What can hang from each mark
neluv: ponu rudo
pagevip: dumuz runu
rudo: dumuz kegi mezuz neluv
kamit: ponu
runu: mezuz neluv pagevip rudo
dumuz: pagevip rudo

Known rows, with every way that one mark hangs from another
kamit{ponu}: [ -6  20   2  -2  -5  27   1  -3   7   2  36   6   1  -7  12  14   5 -10
 -19   1  22  -6]
pagevip{dumuz runu}: [  0  14   1  11  11  19  -5  -6  -1   9   6  10  -2   1  36  15   6  -2
 -10  -1  15 -12]
runu{neluv rudo}: [-14 -23 -11  15  18  27  -6   6   1  21   8   5   6  13   4   6   4  -6
 -19   5  23  -9]
runu{pagevip{dumuz} rudo{mezuz neluv}}: [ -4   6 -16  16  11  21 -13 -17   2  14 -10  27 -22  12  27  13  23  -3
  -7   3  19 -14]
neluv{ponu rudo{kegi mezuz}}: [ -5  -8   2  22  14  24  21 -14  26 -16  19  15   3  13  -3  18   6  -1
  -6   3  22 -22]
rudo{kegi neluv}: [-10   2  -9  21   5  26   2  -7  -1   4  14  18   3   2  14  21   1 -11
  -5   3  30 -18]
dumuz{pagevip rudo{neluv}}: [-16  -1 -13  14   6  32 -19 -22   1   8  18  15 -11 -22   9  23  11 -13
 -16  15  26  -4]
dumuz{rudo{kegi neluv}}: [-27   3 -11  18   1  24   5  -4   0  11  12  19   1  -5  13  18  13 -13
  -6   7  32 -14]
runu{mezuz pagevip{dumuz} rudo}: [ -7  30  -7  14   0  29  -2  10 -16  31   0  12  -2  11  11  16  20  -2
 -17   5  25   5]
neluv{ponu rudo{dumuz}}: [ -8  -9  12  20   2  26  -1   0  20 -12  13  11  16  17  -5  23   6  -7
 -11  -1  17 -15]
pagevip{dumuz runu{neluv{ponu}}}: [-10 -21   8  11  20  32 -12   5  12   6 -10  11   0   6  19   9   8  13
 -15  -3  12 -24]
pagevip{dumuz runu{neluv{ponu} rudo}}: [ -7 -29   1  11  29  35 -14   3   9  27 -26  11  -1  16  23   4  13   6
 -16   1  14 -21]
rudo{dumuz{pagevip} kegi mezuz neluv}: [  2   3  -1  23  11   8  15 -23  30  -8  10  33   3   3  15  20  -2  -8
  -5  13  24 -19]
dumuz{pagevip{runu} rudo{kegi}}: [ -9  21  -8  14  11  21  19 -11   6  13  21  12   7 -11  28  18   5  -3
 -15  14  21   1]
dumuz{pagevip rudo{kegi neluv}}: [-16  -1 -14  18  10  30   2 -17   3   7  13  18  -1 -15  13  24  10 -13
 -11  15  32  -7]
dumuz{pagevip}: [  0   4  -3  16   8  31  -4 -15   2   1  21   4   0 -11  13  24  -1  -6
 -18  10  25   3]
rudo{dumuz{pagevip} neluv{ponu}}: [ -4 -11  10  16   7  33 -19 -16  18  -4  -5  22   3  -5   5  26   1  -9
 -12   8  19 -14]
rudo{neluv}: [-12   2  -6  18   1  28 -18 -12  -4   4  18  12  -8  -5  10  21   3 -15
  -9   1  23 -18]
pagevip{dumuz{rudo{mezuz}}}: [-19  -2  -4  16   9  12   9 -11  16   4   1  17 -12  -8  22   6  28   0
  -8   5  22  -8]
rudo{dumuz{pagevip} neluv}: [  0   1   1  19   5  24 -14 -18   9  -2  12  23   3  -2  10  26  -2 -14
 -11  11  21 -10]
runu{mezuz neluv{rudo} pagevip}: [-15  23  -7  17  -5  35  -8  13 -11  -7  55   2   7  15 -27  23   0   2
 -21   8  22  -8]
neluv{ponu rudo{dumuz kegi mezuz}}: [ -6  -9  10  25  10  13  27  -6  39 -17  11  23  16  23  -2  16   6  -1
  -3   3  18 -24]
pagevip{dumuz{rudo{kegi neluv}} runu}: [-16  11  -9  13  11  19   2  -9   0  18  -4  25  -5  -4  34  15  20  -7
  -3   4  23 -22]
rudo{kegi}: [-11   4  -4  20   2  22  21   2   1   3  16  10  11   4  13  18  -1  -6
  -9   3  29  -7]
runu{pagevip rudo}: [-14  14 -11  17  -2  28   0   2  -8  19   8   5   2  15  19  14   9  -5
 -16   5  23   7]
runu{mezuz neluv rudo{dumuz}}: [-17  -1   0  16   9  17   3  19   7  24   9  12  18  23 -13   4   3  -6
 -15   9  18  -9]
runu{mezuz neluv{ponu} rudo}: [-23 -14   3  17  15  40  -8  12   3  28  -1   6   7  12 -19   5   7  -2
 -18   6  23 -11]

Rows
[-23 -22  -1  19  10  34  -1  -2   8  14 -25  24  -2  -7  15  18  28  -5
  -5   4  32 -22] -> pagevip{dumuz{rudo{kegi neluv{ponu}}}}
[-23 -17   1  16  11  26 -12 -18  19   6 -21  26 -20 -12  15  10  30  -3
  -5   5  19 -23] -> pagevip{dumuz{rudo{mezuz neluv{ponu}}}}
[-14   3  -2  10  13  38 -24 -24   7  14   5  15 -14 -21  21  20   7  -6
 -17  11  14 -11] -> dumuz{pagevip{runu} rudo{neluv{ponu}}}
[-17  15   0  14  -4  32  -5  18  -9   6  16  10   5   8  -4  17  10  10
 -17   4  26  -7] -> runu{mezuz neluv pagevip{dumuz}}
[ -8  -4  -2  13  19  11   1   8  15  21   5  14  13  26  19   1  -2  -5
 -14   5   9 -15] -> pagevip{runu{neluv rudo{dumuz}}}
[-29  10   7  15 -10  42  -5  20  -1   5  20   7   8   9 -19  15   1  11
 -20   5  22 -12] -> runu{mezuz neluv{ponu} pagevip}
[-31 -12  -1  20   3  33   2  -2   7  14  -5  20   2  -7   8  17  16  -9
  -6   5  30 -20] -> dumuz{rudo{kegi neluv{ponu}}}
[-16  -8   0  21  10  26   8 -17  22  -3  -1  26  -5   4   9  14   4  -4
  -3   1  25 -30] -> rudo{kegi mezuz neluv{ponu}}
[-25   6  -8  22   4   7  34  -4  21   5  18  16   3   0  14   6  12  -3
  -5   8  26  -9] -> dumuz{rudo{kegi mezuz}}
[  5  -3  -6  11  25  43 -29 -29   3  24 -11  16 -12  -5  25  17   1 -11
 -19   8  13 -12] -> dumuz{pagevip{runu{rudo{neluv{ponu}}}}}
[-15  -8   9  23   6  14  18 -10  33  -7  -8  35   7  16   9  12   2  -5
   1   3  24 -30] -> rudo{dumuz kegi mezuz neluv{ponu}}
[ -4   7 -11  18   9  17   5  -8   8  15  -7  18 -10  16  28   8  23   4
 -12   5  19  -3] -> runu{pagevip{dumuz} rudo{mezuz}}
[ -4  12  -7  16  13  11   7  -4   8  25  -1  31  12  24  33  10  -1 -18
  -3   4  18 -21] -> pagevip{runu{rudo{dumuz kegi neluv}}}
[-12 -15  -4  16  17  28 -15 -22  16  17 -10  22 -16   5  11   5  10 -12
  -8   2  18 -22] -> runu{rudo{mezuz neluv{ponu}}}
[ -3  21  -2  10  11  29  -9  -7  -1  10  38   8   2  -4  -1  17 -14   1
 -24  14  14  -9] -> dumuz{pagevip{runu{mezuz neluv}}}
[ -6 -12   5  10  22  38 -13  -9  13   4   8   6   0  -5   9  16  -9   7
 -22   9  13 -12] -> dumuz{pagevip{runu{neluv{ponu}}}}
[-13   2  10   9  16  33 -12   8   5  16  -1  13   0   4   2  10   7  10
 -16   2  14 -24] -> pagevip{dumuz runu{mezuz neluv{ponu}}}
[-22  12  -6  15  -9  24   1   7  -6  10   2  10  -1   0  22  17  27   4
 -13   5  25   4] -> runu{pagevip{dumuz{rudo}}}
[-12 -19   8  12  18  20  -3  10  20  22 -11  15  14  27  13   1   1   0
 -15   3   7 -18] -> pagevip{runu{neluv{ponu} rudo{dumuz}}}
[-32  -9  -3  17   7  22  11 -14  23   6  -2  28  -7  -6   8  10  17  -3
  -3   6  25 -26] -> dumuz{rudo{kegi mezuz neluv{ponu}}}
[  0  41   5  12   4  20 -15 -17   2  11  28  21   0  -4   8  23  -9 -12
 -12  13  12 -12] -> rudo{dumuz{pagevip{runu{mezuz}}} neluv}
[-11   6  -9  20   9  13  12 -18  15  -2  18  23  -6   4  14  14   1  -8
  -2   4  28 -25] -> rudo{kegi mezuz neluv}
[ -7   6  -5  12  23  24 -15 -26  16  22  -5  21 -19   5  25   4   4  -8
  -9   2   7 -26] -> pagevip{runu{rudo{mezuz neluv{ponu}}}}
[ -8  -3 -13  18  17  18 -12 -25  11  16   6  19 -16   5  15   6   8 -14
 -10   4  21 -18] -> runu{rudo{mezuz neluv}}
[-25   4 -13  18   4  12  16 -15  16   4  16  26  -7  -5  12  10  15 -10
  -2   8  28 -20] -> dumuz{rudo{kegi mezuz neluv}}
[-12   7   3  23   2  -1  39  -1  30  -6  12  25  16  18  14   9   0  -4
  -1   5  22 -15] -> rudo{dumuz kegi mezuz}
[-12   1 -15  22   6  19  24   0  16 -20  41  15   5  26  -6  17   2   7
 -13   8  28 -19] -> runu{neluv{rudo{kegi mezuz}} pagevip}
[  0   6   5  19   8   7  14 -19  29 -11  18  19   1   1  11  14  -1  -5
 -11  12  15  -3] -> rudo{dumuz{pagevip} mezuz}
[-28  -9  -8  15  -2  27  -2  16  -3   8   5  10   0   4  10  13  26   8
 -15   9  25  -4] -> runu{neluv pagevip{dumuz{rudo}}}
[ -3 -13   8  20   8  31   3 -10  20  -4  -8  29  13   4   7  26   0  -8
  -8   9  26 -18] -> rudo{dumuz{pagevip} kegi neluv{ponu}}
